Each row comes from the steps of one walk. Every step used is in the known rows, and no mark comes twice. Write the walk behind each row, first mark first.
Known rows:
geduz -> pibe -> gagit -> zamarak: [-0.692 -3.389  0.086 -3.112  1.297  0.264 -4.519 -2.668 -3.970 -3.292
 -3.694 -0.132 -0.268  4.714 -4.417  0.148 -0.183  5.575  1.377 -0.308
  0.624  3.637  0.122]
sedi -> gagit -> pebip -> kagiz -> dopa: [ 0.594 -1.548 -3.109 -5.357  3.613  0.317 -4.264 -1.206  2.918 -8.267
 -5.327  0.403 -7.149  6.074  1.386  4.851  2.458  4.465 -1.044 -1.478
  2.719  6.507 -4.728]
kagiz -> dopa -> gagit -> pibe -> geduz: [-0.335 -1.338 -0.100 -3.349  3.348  3.383 -0.437  4.672  2.453 -6.358
 -3.181 -0.554  1.292  1.667 -0.074 -0.082 -3.735  3.086  3.582 -1.886
  1.125  5.903 -1.778]
zamarak -> gagit -> pibe: [-0.255  1.408 -1.309 -3.694 -1.922  2.197 -0.007 -1.681 -1.856 -1.409
 -2.897 -2.013  1.046  5.284 -0.090  0.321 -0.545  4.722  2.988 -3.420
 -1.372  4.354 -0.206]
pibe -> gagit -> zamarak: [-1.102 -2.127  0.429 -1.788  2.213 -0.465 -4.464 -3.052 -1.993 -2.191
 -2.567  1.737  0.522  4.198 -1.242  1.522  1.343  5.488  0.377 -1.732
  0.896  3.621 -1.434]
kagiz -> pebip -> gagit -> dopa: [-1.115  3.258 -3.914 -3.167  3.340  3.128 -5.603  0.507 -0.739 -0.299
 -5.325 -1.656 -3.654  0.106  1.830  3.236  0.653  2.715  0.467 -3.147
  3.673  4.823 -3.788]
dopa -> gagit: [-0.983 -0.901  0.486 -4.927  2.101  2.881 -3.146  1.777  0.576 -2.610
 -4.573 -0.689  1.409  1.154  0.045 -0.070 -0.679  3.051  1.120 -0.941
 -1.480  6.549  1.146]
pebip -> kagiz -> dopa: [ 1.487  0.273  0.395 -5.564  3.173 -1.356 -4.688  0.479  2.347 -6.273
 -3.899  0.081 -3.796  3.479 -1.844  3.996  0.004  4.532 -2.069 -2.421
  1.045  5.347 -0.385]
dopa -> kagiz -> pebip -> gagit -> zamarak: [-0.934  1.278 -1.146 -3.615 -0.179  4.637 -5.768  1.565 -3.824 -4.227
 -5.345  0.010 -2.294 -0.226  1.662  1.725  4.320  5.751 -0.962 -3.255
  2.181  4.095 -4.281]
zamarak -> kagiz -> pebip: [ 1.017 -0.013 -1.015 -6.943 -0.007  3.718 -6.551 -0.421 -4.484 -2.128
 -6.383  0.398 -3.311  3.929  1.433  1.958  0.019  3.760 -0.792 -2.738
  1.633  3.292  0.159]
pebip -> gagit -> zamarak: [-2.005 -0.371 -0.813 -3.351  1.138  2.969 -4.058 -1.192 -0.946 -2.090
 -3.390  2.347 -2.373  0.839  0.967  2.116  1.728  4.196  0.519 -2.814
  1.247  5.516 -2.722]
pebip -> kagiz -> dopa -> gagit: [ 1.016  0.304  0.027 -5.931  4.147  1.406 -3.291  3.032  2.895 -6.814
 -5.519 -1.373 -2.356  2.475 -0.235  3.190  0.249  3.648 -1.054 -0.778
  1.371  6.451 -0.281]
zamarak -> kagiz -> dopa -> gagit: [ 1.115 -0.766  0.169 -9.047  2.541  3.856 -3.736  3.036  0.073 -4.395
 -7.584 -1.530 -0.934  4.136  0.903  1.109 -2.654  2.774 -0.317 -1.223
  3.044  6.162 -0.628]
dopa -> gagit -> zamarak: [-1.987 -2.849  1.045 -5.271  2.197  4.231 -3.141  0.459  0.310 -3.406
 -3.052  1.638  1.278  2.668  1.376  0.517  0.331  4.284  1.886 -0.404
  0.102  5.520 -0.777]
geduz -> pibe: [ 0.060 -2.228  0.374 -5.406  0.087  0.684 -4.352 -0.739 -2.192 -3.069
 -3.652 -0.945 -0.899  2.313 -4.840 -0.977 -2.156  3.965  1.127 -1.339
 -2.008  5.236  2.336]
pebip -> gagit -> dopa: [-1.463  0.954 -2.712 -3.080  3.143  1.093 -4.273 -0.466  1.149  0.878
 -3.727 -0.794 -2.047 -0.106 -0.164  3.160 -0.048  1.880  1.983 -3.111
  2.290  7.312 -2.847]
pebip -> gagit: [-1.048  1.288 -1.342 -3.316  0.999  1.882 -4.011  0.104 -0.554 -1.702
 -4.528 -0.043 -1.783 -0.813 -0.493  1.218  0.795  3.006 -0.236 -3.770
 -0.337  6.533 -0.744]
geduz -> pibe -> gagit -> zamarak -> kagiz: [ 0.205 -4.352 -0.457 -5.789 -0.430  2.335 -5.035 -2.789 -6.453 -2.088
 -5.854  0.199 -2.052  6.692 -3.444  1.486 -0.161  4.184  1.750 -0.153
  2.808  4.134  0.636]
dopa -> kagiz -> pebip -> gagit -> pibe: [ 0.440  2.609 -2.753 -2.823 -2.057  4.327 -3.658  2.637 -3.307 -4.934
 -6.297 -3.125 -0.558 -1.477 -0.264  0.965  3.293  4.967  1.006 -4.322
 -0.622  3.408 -3.279]
gagit -> zamarak: [-1.566 -2.632  1.387 -4.736  1.401  1.357 -4.143 -2.098 -0.619 -2.936
 -1.270  3.278 -0.215  3.616 -0.090  1.473  0.128  5.296  1.127 -2.131
 -0.238  4.397 -1.144]
gagit -> zamarak -> kagiz -> pebip: [-0.318 -1.799 -0.370 -7.115  0.019  5.159 -6.564 -1.894 -4.829 -3.020
 -4.917  2.533 -3.313  5.409  2.815  2.759  0.996  5.140 -0.080 -2.162
  3.283  2.261 -1.811]
gagit -> pibe: [-0.194 -1.269 -0.038 -3.629 -0.495  1.101 -1.892 -0.919 -0.030 -3.548
 -2.185 -0.145  1.446  2.540 -2.331  0.412 -0.991  4.812  2.904 -2.998
 -2.985  4.117  0.028]
dopa -> kagiz -> pebip -> gagit: [ 0.476  3.055 -1.810 -3.429 -0.400  3.011 -6.032  2.579 -3.559 -3.279
 -6.695 -2.350 -2.023 -2.121  0.635  1.031  3.386  4.573 -1.550 -3.983
  0.592  5.217 -2.395]
gagit -> pebip -> kagiz -> dopa: [ 1.433 -2.223 -1.119 -5.735  1.583 -1.961 -4.345 -1.531  0.968 -7.453
 -5.022  0.906 -5.783  4.831  0.622  5.367  1.827  4.276 -0.790 -2.736
  0.768  6.416 -3.167]
geduz -> pibe -> gagit -> dopa -> kagiz: [ 0.820 -2.563 -1.078 -3.521  1.541 -2.522 -5.105 -0.022 -3.164 -0.741
 -5.020 -4.490  0.868  2.652 -6.244  1.111 -0.169  3.665  2.614 -1.049
  1.158  6.507 -1.201]
sedi -> gagit: [-1.116 -0.280 -0.759 -3.917  3.189  2.439 -3.877 -0.869  1.644 -2.784
 -2.970  0.497 -1.225  2.895 -0.753  0.299 -0.100  4.422 -0.039 -1.297
  0.037  5.591 -1.124]
sedi -> kagiz: [-0.309 -2.181  1.622 -3.002  1.712  0.842 -4.281 -1.662 -0.521 -3.611
 -3.233  0.931 -2.888  1.550 -2.462  1.246 -0.300  6.778  0.259 -4.133
 -0.962  5.474 -0.472]

Write each row's walk:
[ 0.043 -1.257 -0.672 -2.877  3.372  3.126 -0.768  4.313  2.942 -7.628
 -3.569 -0.335 -1.672  2.369 -0.175  3.224 -0.843  2.914  3.085 -1.215
  1.753  7.091 -0.978] : pebip -> kagiz -> dopa -> gagit -> pibe -> geduz
[ 0.308 -1.592 -0.672 -2.895  0.898 -0.756 -4.578 -1.347 -3.634 -2.515
 -4.831 -2.242  0.009  3.040 -5.840 -0.793 -1.163  4.042  0.611 -0.855
 -1.114  4.662  1.967] : geduz -> pibe -> gagit
[ 0.204  0.237 -0.314 -5.611  2.244  2.747 -0.288  3.290  2.804 -6.761
 -5.040 -2.648  2.417  2.756 -0.853 -0.015 -2.446  4.139  1.852 -1.760
 -0.040  3.947 -1.338] : kagiz -> dopa -> gagit -> pibe
[-0.105 -0.858  1.477 -5.096  4.482  2.833 -2.559  2.652  2.062 -7.232
 -5.606 -1.424 -2.005  1.743 -0.800  0.530 -1.996  6.037 -0.750 -3.004
  1.895  5.375 -1.632] : sedi -> kagiz -> dopa -> gagit
[-0.596  1.130 -2.654 -0.326 -0.975  4.916 -3.553  4.004 -4.049 -4.291
 -4.842 -1.020 -1.500 -2.242  0.523  1.184  2.141  3.863  2.627 -4.515
  0.509  5.381 -3.372] : dopa -> kagiz -> pebip -> gagit -> pibe -> geduz
[ 0.222  2.386 -3.073 -5.726 -0.184  5.992 -6.374  0.605 -4.688 -1.866
 -8.384 -0.730 -5.296  0.958  2.782  2.420  1.595  2.781 -1.046 -3.718
  3.120  4.870 -1.227] : zamarak -> kagiz -> pebip -> gagit
[-0.821  1.182 -1.732 -4.638  1.967  0.377 -2.495 -1.919 -0.605  2.436
 -2.191 -1.592 -0.843  5.908  1.328  2.456 -1.412  3.092  2.129 -2.447
  2.417  6.550 -1.902] : zamarak -> gagit -> dopa
[-0.954 -2.907 -0.131 -1.312  0.354  1.471 -1.751  0.395 -0.270 -3.042
 -0.311  2.226  0.335  1.734 -1.592  0.879 -2.016  3.641  4.651 -3.337
 -1.633  5.944 -0.123] : gagit -> pibe -> geduz
[-0.115  0.646 -0.757 -5.085 -0.030 -0.418 -2.948 -0.104 -1.772  1.563
 -2.619 -3.093  0.088  4.632  0.416  2.243  0.273  3.487  1.973 -2.881
  1.853  7.652 -2.551] : zamarak -> gagit -> dopa -> kagiz
[-0.860 -3.747 -0.839 -5.287  0.426  2.381 -3.207  0.077 -0.822 -3.801
 -5.816  0.507 -0.497  2.483  2.240  1.364  0.985  2.654  2.169 -1.327
 -2.068  7.577 -1.704] : dopa -> gagit -> pebip
[-0.214  0.573 -1.946 -3.685  1.417  0.626 -4.572  1.669 -0.034  0.208
 -4.612 -2.220 -0.947 -0.789 -0.865  3.121  1.711  2.743  1.545 -3.436
  1.724  8.420 -4.288] : pebip -> gagit -> dopa -> kagiz
[ 0.120 -1.159 -1.170 -4.376  1.048  3.490 -7.009 -2.532 -5.988 -2.469
 -6.582  1.522 -2.661  6.161  1.796  2.872  2.235  5.012 -0.320 -1.576
  4.463  1.836 -1.868] : pibe -> gagit -> zamarak -> kagiz -> pebip
[ 0.557 -1.025  1.742 -4.677  3.805  0.181 -4.128  0.070  1.345 -6.601
 -4.062 -0.161 -3.700  2.539 -2.637  1.741 -2.129  7.245 -1.443 -4.684
  1.555  4.141 -2.243] : sedi -> kagiz -> dopa
[-0.361 -2.980 -3.170 -3.836  2.083  1.167 -4.325 -2.987  0.742 -5.393
 -4.439  1.501 -6.125  4.919  1.676  5.108  4.307  3.746  0.657 -1.132
  0.261  7.730 -3.143] : sedi -> gagit -> pebip -> kagiz
[-1.472  2.093 -3.094 -1.770  4.092  3.883 -5.563 -0.142 -1.128 -2.224
 -5.683 -1.281 -6.439 -0.622  1.016  4.022  1.375  5.133  0.539 -4.754
  4.493  4.649 -4.383] : sedi -> kagiz -> pebip -> gagit -> dopa
[ 0.190  0.362  0.672 -6.512  3.836  1.868 -2.937  3.336  2.524 -5.399
 -5.171 -1.798  0.390  2.076 -0.235  0.123 -2.407  3.470 -0.680 -1.244
  1.061  5.409 -0.847] : kagiz -> dopa -> gagit
[-1.175 -1.074 -2.030 -6.604  2.366  7.414 -5.952 -1.553 -2.786 -3.876
 -5.143  2.298 -4.451  6.658  3.823  2.530  1.558  5.389 -0.231 -0.871
  5.197  2.298 -3.225] : sedi -> gagit -> zamarak -> kagiz -> pebip
[-0.831  2.377 -1.590 -1.594  1.994  4.698 -5.460  0.214 -2.575 -4.705
 -6.728 -0.686 -5.995 -1.386  0.535  1.863  2.214  6.343 -1.421 -5.378
  1.823  3.984 -2.320] : sedi -> kagiz -> pebip -> gagit
[-0.786  1.329 -1.954 -2.410 -0.848  2.888 -1.515 -0.154 -0.551 -2.910
 -4.009 -1.071 -0.301 -0.072 -1.073  1.150  0.763  3.412  2.497 -4.007
 -1.557  5.246 -1.408] : pebip -> gagit -> pibe
[-0.541  3.344 -2.427 -2.767  1.413  3.928 -5.617  0.861 -2.357 -2.706
 -6.033 -0.909 -3.727 -1.109  1.262  1.444  1.721  3.811 -1.504 -3.760
  1.039  4.035 -1.575] : kagiz -> pebip -> gagit
[ 0.803 -2.951 -2.313 -1.474  0.717 -2.621 -5.195 -3.787 -2.535 -4.084
 -5.852  0.328 -4.531  4.508 -0.129  5.560  4.718  3.371  0.457 -2.146
 -0.704  6.942 -1.739] : pibe -> gagit -> pebip -> kagiz
[ 0.038  2.756 -2.107 -4.853  0.501  1.612 -4.635  0.673 -3.519  0.292
 -4.234 -3.803 -0.731  4.437  2.040  2.420  1.236  4.501  0.493 -3.039
  3.465  5.032 -3.518] : zamarak -> gagit -> dopa -> kagiz -> pebip
[-0.300 -1.041 -1.889 -4.491 -1.413  0.371 -2.493 -3.297 -3.523 -1.410
 -4.248 -0.147 -2.573  6.531  3.214  1.939  1.243  3.511  1.296 -3.522
 -0.951  7.052 -2.321] : zamarak -> gagit -> pebip
[ 0.384 -2.465 -0.617 -6.237  1.672  5.277 -1.136  4.138 -0.073 -5.392
 -5.574 -0.282 -0.438  3.756  0.687  1.180 -3.654  2.002  4.043 -2.140
  2.960  6.471 -1.502] : zamarak -> kagiz -> dopa -> gagit -> pibe -> geduz
[ 1.005 -4.218 -2.584 -2.683 -0.173 -1.999 -5.259 -3.462 -4.759 -5.189
 -6.885 -1.322 -5.173  5.111 -3.697  3.725  3.641  3.613  1.344 -0.736
 -1.116  6.833  0.138] : geduz -> pibe -> gagit -> pebip -> kagiz
[ 0.177  0.259 -1.090 -4.822  1.534  0.745 -6.432  1.175 -1.351 -1.671
 -4.085 -1.963 -0.406  1.492 -0.146  2.788  0.925  4.633  0.664 -2.407
  1.784  4.666 -3.450] : gagit -> dopa -> kagiz -> pebip
[ 0.630 -4.171 -2.003 -3.154 -0.372 -1.488 -4.851 -3.164 -5.006 -3.665
 -6.335 -1.333 -2.244  4.373 -3.423  1.025  0.408  3.663  1.720 -1.637
 -1.620  6.026 -0.643] : geduz -> pibe -> gagit -> pebip
[ 0.514 -1.121 -0.807 -2.258  2.299 -2.984 -5.213 -0.287 -1.266  0.420
 -4.019 -2.700  1.501  2.300 -3.050  2.499  1.221  3.618  1.550 -2.191
  1.355  6.600 -3.138] : pibe -> gagit -> dopa -> kagiz
[ 0.804 -0.418 -2.543 -3.098  1.698 -0.293 -6.922  0.926 -4.947 -2.093
 -6.470 -5.052 -0.622  2.505 -4.453  1.134  0.808  4.572  0.995 -0.950
  2.592  3.845 -1.954] : geduz -> pibe -> gagit -> dopa -> kagiz -> pebip
[-0.793 -4.031  0.987 -7.504 -0.188  3.015 -4.893 -2.677 -2.746 -1.943
 -3.616  3.432 -2.042  5.920  0.981  2.556  0.210  4.431  1.481 -2.093
  1.966  4.779 -1.006] : gagit -> zamarak -> kagiz
[ 0.276 -2.167 -0.877 -6.563  2.481  1.310 -3.086  1.416  1.147 -6.612
 -6.514 -0.894 -1.449  3.416  2.059  1.695 -0.648  3.264  0.287 -1.765
  0.325  6.494 -3.422] : kagiz -> dopa -> gagit -> pebip
[-1.555 -2.632 -0.364 -1.855  1.160  4.282 -0.635  2.958  0.135 -3.438
 -2.275  0.688  2.066  0.602 -0.005  0.113 -1.808  2.463  5.328 -1.603
 -1.343  6.865  0.200] : dopa -> gagit -> pibe -> geduz
[-0.349  0.787 -3.002 -4.232  3.695  3.138 -6.123  1.530  0.466 -2.218
 -4.157 -2.233 -1.635  2.303  0.721  2.192  1.464  4.774  0.324 -1.293
  3.770  4.616 -4.873] : sedi -> gagit -> dopa -> kagiz -> pebip
[-0.056 -3.729 -1.658 -4.816  0.858  1.734 -3.465 -0.330 -0.480 -5.195
 -6.474  0.459 -3.412  3.000  2.236  4.353  3.686  2.437  1.873 -0.493
 -1.308  8.591 -0.953] : dopa -> gagit -> pebip -> kagiz
